Each row comes from the steps of one path. Every step used is in the known rows, and no mark comes twice. Write the path behind each row, first mark first.
Known rows:
vefined/rubo/rusi/sozem: [ 15.4 -35.7  -4.7  -2.7   1.3  -7.9  -1.6 -33.0 -21.7  19.9  14.6  -0.5
   1.0 -29.2  15.7   3.7 -17.4  -7.8  -3.1  11.7  14.5  -1.8  -7.6  -0.8]
dafugad/vefined: [-32.4   2.4  17.9  13.2  -2.2  23.2  -6.2  10.7 -13.1  -4.1   3.6  -8.6
  12.8   0.3  -5.0  10.9  16.0  16.2   3.4   8.9  13.0  -6.0  22.0   1.0]
rufe/vefined/rubo: [-16.0  -3.9 -21.2  39.8   0.3 -20.8  20.2   6.0   4.0   1.9 -11.0 -15.8
   7.6   7.9   1.5  29.2  10.0   8.4  -4.3  10.3   0.7 -18.3  -2.9   7.0]
rubo/rusi/sozem: [ 20.4 -25.8   9.6  -9.9  -1.6  14.7 -15.8 -23.8 -15.1  12.9  21.8  -5.4
 -23.0 -25.0   8.8 -10.1 -12.8  -1.9  -3.2   1.4  11.1  11.3   4.1  -5.2]
rusi/rubo: [ -8.4  -2.5  10.2  12.5   4.0 -10.1   7.2  -5.5 -33.1   8.8  16.3   6.5
  -1.5 -18.3  -9.1  24.7  -7.5 -29.0  -5.6  11.6  10.6  10.7  -4.4   2.9]
rubo/rusi/sozem/vefined: [ 27.0 -13.4   0.4  -8.1  -2.2   0.3 -13.2 -24.5   3.2   8.4  -3.2  13.6
 -14.4   1.7  11.9  -6.4  -2.8   8.3  -1.1   6.0  21.5 -19.1   6.5  -5.5]
rufe/vefined/dafugad: [-16.3   6.5 -18.3  27.0   6.6  -7.8  -5.7  29.4  -2.4 -13.6 -11.9 -21.0
 -33.2  15.8  -1.8  38.6  28.4  22.1  12.0   2.2  -5.1   2.1  43.9   6.8]
sozem/vefined/rufe/bomuno: [  0.4  31.0   8.8  -9.0   9.7 -28.9   8.4 -10.7  41.1 -14.2 -27.6  29.0
  -2.6  32.7 -15.4  -0.8  -1.3   2.1  -5.0  -7.9  -6.6  -4.4  22.1   6.1]
fugupi/rubo/rusi/sozem/vefined: [ 24.1 -20.6   2.8   6.2  -8.2  24.1  -1.8 -23.6 -15.3  12.4   4.5   9.9
   8.3  -1.9   3.2 -24.8   2.6   3.7  -3.0   0.7  25.0 -12.4  -3.7  -9.8]
rubo/rusi: [ 20.5   0.6   2.4  -6.4  13.2   5.9  -1.4 -10.6 -30.9   7.8  24.9  -8.8
 -17.3 -18.6   2.4  -9.9   3.7  -4.2   1.6  -2.3   5.8   8.9  17.0   3.3]
bomuno/rubo/rusi/sozem/vefined/dafugad: [ 13.5 -21.0 -11.8  -8.1  11.5  -0.3 -16.2  14.6 -20.9   2.8   5.0  11.6
 -29.2  -4.9   9.1   2.2  23.3  11.8  17.8  12.1  20.7 -32.8  36.2   6.3]
dafugad/vefined/rufe/bomuno/sozem/fugupi/rubo: [-36.1  24.5  15.6   5.5 -12.3  24.5  -0.4  52.1  18.9  -8.9   4.0 -11.8
  40.2  18.2  -6.6 -20.5   1.7  -1.6 -12.4  -3.4 -31.6  24.5 -20.6  -9.9]
vefined/rufe: [ -6.9   5.4  27.0  -0.3  10.3 -18.5   7.1 -14.4   1.7 -17.3  17.4  12.5
 -14.5  -6.0 -13.2  -3.0   1.0  -4.5 -13.6   1.5 -15.4  16.0  36.2   7.5]
fugupi/rubo/rusi: [ 18.3  -7.5   5.7   6.8   8.6  29.0  10.2 -12.7 -48.3  11.6  31.7 -12.8
   5.1 -24.0  -6.0 -30.4  10.2  -7.5   0.7  -8.9  10.2  14.4   6.4  -3.2]
sozem/vefined/rufe/bomuno/dafugad: [ -8.1  36.7  -0.9 -16.1  10.7 -27.2  12.4 -38.6  43.8 -27.7 -33.5  19.1
   5.9  27.8 -12.5  -6.0  -0.2   4.2  17.6 -13.4 -15.9  -2.5  11.6   9.8]
rubo/rusi/sozem/fugupi: [ 31.0 -26.4  -2.2  -4.9   7.9  17.6 -20.7  -0.9 -13.0   3.7  41.4 -11.0
 -27.8 -13.5   0.3 -16.5 -22.2  -7.2 -11.1  11.9  -9.7   2.9 -22.4  -7.4]
rufe/bomuno: [ -4.9  16.4   6.9  -2.3   6.9  13.1   0.1   9.5  11.4  -1.7  -8.3   1.5
 -12.5   8.7 -19.0   9.8  -7.4   0.6   1.6  -8.5   3.3  13.1  -1.8  -1.5]
fugupi/rubo: [ -7.9  -3.9  19.5  22.1  -0.8  31.9  15.3   4.5 -25.1  -2.2  19.1  -2.0
   4.9  -9.7 -22.2 -10.3  10.8  -1.6  -5.4   0.2   9.3   9.2   1.9  -4.8]
rusi/sozem: [ -4.8 -24.9  23.3   2.0 -10.9  18.4 -11.3 -10.7   7.2  -2.0   9.0   5.9
 -22.0 -10.8  -5.8  11.4 -12.3   4.1 -10.3  10.8  12.3   6.6   1.8  -8.4]
dafugad/vefined/rubo/rusi/sozem: [ -9.8 -37.6  -3.2   2.8  -4.8   7.9 -10.6 -24.7 -26.5  21.6   4.6 -11.9
  31.2 -25.7  23.9   3.2  -5.5   6.0   5.1  13.3  20.8 -11.6  -0.2  -0.3]
rufe/bomuno/sozem: [-21.0  32.4  13.5 -10.9 -16.5  11.1  -5.6  43.5  24.7   4.4 -16.8  -1.7
  -8.2   4.7   3.7  22.2  -3.7   3.2   1.4  -6.6  -1.1  23.9 -17.7 -11.3]
fugupi/rubo/rusi/sozem: [ 18.7 -34.3  12.8   3.7  -4.7  36.0  -5.3 -24.8 -29.8  15.9  26.9  -9.3
   0.7 -29.6   0.7 -31.5  -5.9  -5.8  -6.0  -3.2  14.9  17.2  -5.1  -8.8]
fugupi/rubo/rusi/sozem/vefined/rufe/bomuno: [ 29.8  -5.8   1.1 -14.3  -0.5   0.1   0.8 -39.0  18.3   6.2 -13.8  19.4
  16.8   8.8  -2.5 -44.8 -10.8  -7.4  -8.2 -15.4   1.8   8.3   4.2  -4.4]
bomuno/rufe/vefined/rubo: [-18.8  -2.0  -6.6  27.3 -25.3 -32.6  26.4  24.3   0.8  -7.4 -10.7  -3.5
  10.6   5.3   6.4  41.8  10.1  -8.2 -20.7  -2.2  -8.8 -12.2 -15.0   6.7]
vefined/dafugad: [-12.6   4.5   5.9   3.1  13.9   0.8  -9.6  21.7 -23.6 -14.7   4.2  -2.0
 -38.5  -2.3 -10.7  34.7  16.7  12.1  15.3   8.1   1.7  10.1  45.2   5.9]
fugupi/rubo/rusi/sozem/vefined/rufe: [ 26.5 -17.9  11.8  -2.8  -2.1  -3.9   3.6 -46.4  -2.1   2.1   7.2  18.4
  10.8  -4.4   4.4 -43.4  -0.9  -3.3 -13.5  -1.2   3.8  -1.5  20.9  -2.3]

Write each row's path:
[ 28.0  -6.2  -6.3  12.5  18.6  30.8   5.5  10.5 -47.0   3.2  49.3 -20.2
  -2.1 -14.2 -15.0 -36.2   1.6 -13.7  -6.4   3.2 -11.3   5.3 -21.1  -3.2] => sozem/fugupi/rubo/rusi
[ -3.8  16.7  17.3 -11.9  11.9 -15.4   4.8 -10.5  23.6 -12.2  -2.6  11.6
  -9.0   8.6 -18.6  -4.2 -11.0  -7.2  -8.7 -11.1 -16.9  25.8  21.5   6.6] => vefined/rufe/bomuno
[  3.1 -30.6  13.4  23.5  -6.1  42.5  -2.7  11.3  -6.5  -5.4  36.1  -5.1
  -5.9  -2.6 -24.2 -18.2 -16.6  -4.6 -19.1  14.6  -6.9   4.0 -36.2 -16.8] => rusi/sozem/fugupi/rubo
[-19.5  32.5  24.4 -20.6 -11.4 -14.7  -0.3  22.7  35.7  -6.6 -10.3  10.0
  -5.4   5.3   3.1   6.6  -8.5  -4.2  -9.8 -12.1 -23.5  36.4   5.2  -2.9] => vefined/rufe/bomuno/sozem
[-17.2   9.1 -28.0  -9.8  11.8   4.2   3.9 -34.5 -19.2  11.7 -22.9 -27.5
  49.4 -12.4  13.4  -1.4   1.6   3.5  38.0  -8.7   4.7  -3.0 -13.3  11.0] => rufe/bomuno/dafugad/vefined/rubo/rusi
[-16.6  45.3   2.6  -8.7 -18.3  -3.4  -1.5  43.2  40.8  -0.7 -40.1  15.9
  -0.4  31.9   5.1  27.9   6.0  14.7   4.8  -4.6   8.9  -4.8 -16.9 -10.1] => rufe/bomuno/sozem/vefined
[ -6.0 -20.1  -0.5  14.3 -10.1 -17.5   7.3 -17.2  17.6   1.7 -22.4  26.7
   8.4   9.7   2.3  30.3  -8.0   9.2  -4.4  23.3  22.7 -37.5 -10.6  -2.4] => rusi/sozem/vefined/rubo
[-13.3   6.4  11.1   1.9  12.8  21.2   8.0  32.0   1.6   1.7  10.7   1.5
  -7.1  -1.8 -23.5  -6.7   9.0  -4.2   3.3  -4.0   8.1  -9.2  -4.3   3.5] => rufe/bomuno/rubo
[ 18.6 -17.3  -9.9   0.1   2.0  14.3 -13.4  -7.2 -26.6   2.5  -6.8   6.8
 -11.0  -0.8   4.3  -4.1  14.8  13.0  13.9   2.3  22.3  -6.2  29.5  -5.7] => fugupi/rubo/rusi/sozem/vefined/dafugad
[ -9.0  18.3  -5.2   6.1  11.1 -13.2  -4.4  22.6  -5.9 -19.4 -20.4  17.4
 -29.3  23.0  -9.9  39.0  25.8  22.9  16.5  10.9  11.8 -19.1  48.1   5.1] => sozem/vefined/dafugad
[ 27.3 -12.5   9.7 -18.0   2.2 -27.9  -6.9 -43.9  14.8  -1.7   0.8  23.9
 -11.5   0.1  13.0 -20.8  -8.6   0.3 -10.9   1.3  -0.1  -6.5  31.0   3.0] => rubo/rusi/sozem/vefined/rufe
[ 27.5 -20.9  -2.1 -18.6  20.7   1.4 -11.1   5.2  10.7   1.7  43.3  -0.5
 -16.1  -9.7  -9.0 -49.6 -22.0 -22.8 -16.8  -1.2 -29.5   1.4 -13.2   4.3] => vefined/rufe/bomuno/rubo/rusi/sozem/fugupi
[ 21.0   7.3  -9.1 -34.7   5.7 -21.1  -9.2 -66.3  36.9  -8.5 -27.3  12.5
   2.4   6.7  10.9 -27.7 -16.8   0.0  16.3 -17.6  -9.4   4.5   5.0   4.1] => rubo/rusi/sozem/vefined/rufe/bomuno/dafugad
[-11.4   9.5   7.7  19.4 -25.1 -10.6   9.8  29.8   8.5 -14.7  -3.0  -7.0
 -10.7   8.9   0.2  25.1  15.5  -1.8 -21.2 -12.0  -9.6   2.8  -2.0   3.9] => bomuno/rufe/vefined
[-21.9  46.6  -8.2 -13.9  -9.7 -10.5 -12.1  60.8  27.1  -9.3 -49.4  15.4
 -20.7  35.3   7.4  51.8  17.8  22.9  22.2  -1.6   4.4   1.3  16.3  -5.8] => rufe/bomuno/sozem/vefined/dafugad
[-27.4  18.5  19.9  -8.2   6.2   0.6  -5.0  -4.6  19.8 -10.5 -12.9   0.7
  20.9  14.9  -8.9  -6.2   1.2   4.2  -2.5  -7.4 -10.1  15.3  29.3   7.0] => dafugad/vefined/rufe/bomuno
[-15.9  11.1  15.0  18.6 -13.8  31.6   6.1  57.7 -10.7  -5.9  31.8 -10.9
   1.9   0.2 -10.4  -3.9   3.0  -2.0 -12.9  10.6 -18.5  14.0 -39.2 -17.8] => bomuno/sozem/fugupi/rubo
[-45.7  11.2 -14.7   1.7   1.8   5.2   7.7 -18.7   2.5  -3.4 -33.6 -16.8
  47.7   3.4  -2.4  19.2   0.5  10.1  32.1  -1.3   4.6  -7.7 -17.8   7.7] => rufe/bomuno/dafugad/vefined/rubo
[  4.3  31.5 -24.3 -14.1  -7.4 -28.8   9.1  20.9  10.5  20.1 -37.4   8.7
  22.2  11.2  26.5  20.8   0.7   2.5  12.1  -1.3  11.1 -12.9 -26.1  -1.3] => rufe/bomuno/sozem/vefined/rubo/rusi
[-21.9  35.1 -11.3  -1.4 -18.0 -23.3  12.8  34.5  32.6   7.1 -49.1  20.3
  21.3  25.2  11.7  41.5   1.6   8.3   5.7   5.7  10.4 -18.3 -30.6  -5.3] => rufe/bomuno/sozem/vefined/rubo
[-13.0  22.8   9.5 -19.3  12.1 -12.8   7.6 -40.0  27.1 -22.9 -10.9   2.0
  -1.6   1.5 -15.9 -12.0  -8.9  -4.8  13.6 -18.6 -26.7  26.9  11.6   9.2] => vefined/rufe/bomuno/dafugad
[ 21.4  18.8  -5.2 -17.9  25.4 -24.1  10.1  -3.6   7.0   1.4   0.2  18.4
   4.9  10.1  -4.3 -37.4  13.0  -9.6   0.8 -11.3  -3.1 -22.7  25.5  15.1] => sozem/vefined/rufe/bomuno/rubo/rusi
[ 14.6  24.7   0.9 -14.8   2.5   5.4   4.7  28.4  -1.2   3.0  26.0 -10.9
  10.6  -1.6   1.8 -40.9 -10.5 -20.0 -13.9 -13.1 -39.5  37.9 -27.7  -7.7] => vefined/rufe/bomuno/sozem/fugupi/rubo/rusi
[-15.3 -18.7 -23.1 -15.1  -2.9  12.3 -10.7 -48.4  -2.0  15.1 -26.6 -22.8
  44.7 -16.5  21.9  -4.7 -14.7   3.1  32.8  -4.4  11.2  -1.3 -24.9   1.5] => rufe/bomuno/dafugad/vefined/rubo/rusi/sozem
[ 21.9 -34.0 -41.0  27.3   2.0 -14.3  -2.9   0.7   0.0  12.4  17.2 -28.0
  -3.3   0.2  15.5   2.7 -15.9  -2.7 -13.2  17.7 -13.9 -21.8 -39.9  -0.6] => rufe/vefined/rubo/rusi/sozem/fugupi
[ 21.8 -30.9 -27.1  13.9 -20.7 -25.1   2.0  18.3  -2.6   3.2  17.5 -17.5
  -0.8  -5.1  19.9  14.8 -16.0 -18.5 -29.3   3.8 -23.8 -14.0 -51.5  -1.3] => bomuno/rufe/vefined/rubo/rusi/sozem/fugupi
[-38.6  21.7  -0.9  -6.2  -0.7  28.3  -5.2 -11.3  10.6 -11.0 -26.0 -19.0
  25.8   8.0  -7.3   5.0   7.2  14.7  31.9 -11.8   2.6   6.2  -4.3   3.3] => rufe/bomuno/dafugad/vefined
[ 15.1   3.0  -3.8 -12.6  20.8  17.1   2.2  13.5 -20.0  15.3  19.8  -9.0
  -5.7 -14.8  -8.0 -27.4   7.1 -11.0   8.7 -11.3   8.0  -3.3  -0.6   8.6] => rufe/bomuno/rubo/rusi
[ 18.6 -23.1   1.9  -3.9   3.0   7.5  -5.3  -4.6  -7.8  11.1  14.2  14.5
  -9.3  -8.9   8.2 -21.9  10.1   3.8   0.2   9.5  24.5 -40.3   3.4   0.7] => bomuno/rubo/rusi/sozem/vefined
[-18.0  11.4  -4.4  14.1 -17.5 -17.3  -1.3  48.3  -4.6 -22.9 -11.9  -9.9
 -31.3  12.4   2.2  52.0  27.0   5.6  -5.1 -10.3 -13.4   8.0  31.8   5.3] => bomuno/rufe/vefined/dafugad
[ 11.9 -31.4 -13.8  10.5 -31.3 -27.7   5.7  -5.5  -5.3  11.4  -1.9 -10.5
   9.1 -16.6  28.6  19.6  -6.1 -13.8 -21.1  -5.9  -1.9  -3.7 -24.9   2.4] => bomuno/rufe/vefined/rubo/rusi/sozem
[ 24.3 -36.2 -17.2   4.1   7.9  -6.0  -5.7  -9.9 -20.6  10.9  34.0  -7.1
  -5.6 -19.0   6.3  -1.7 -27.9 -13.3  -9.5  21.6  -8.2 -11.8 -36.0  -0.9] => vefined/rubo/rusi/sozem/fugupi
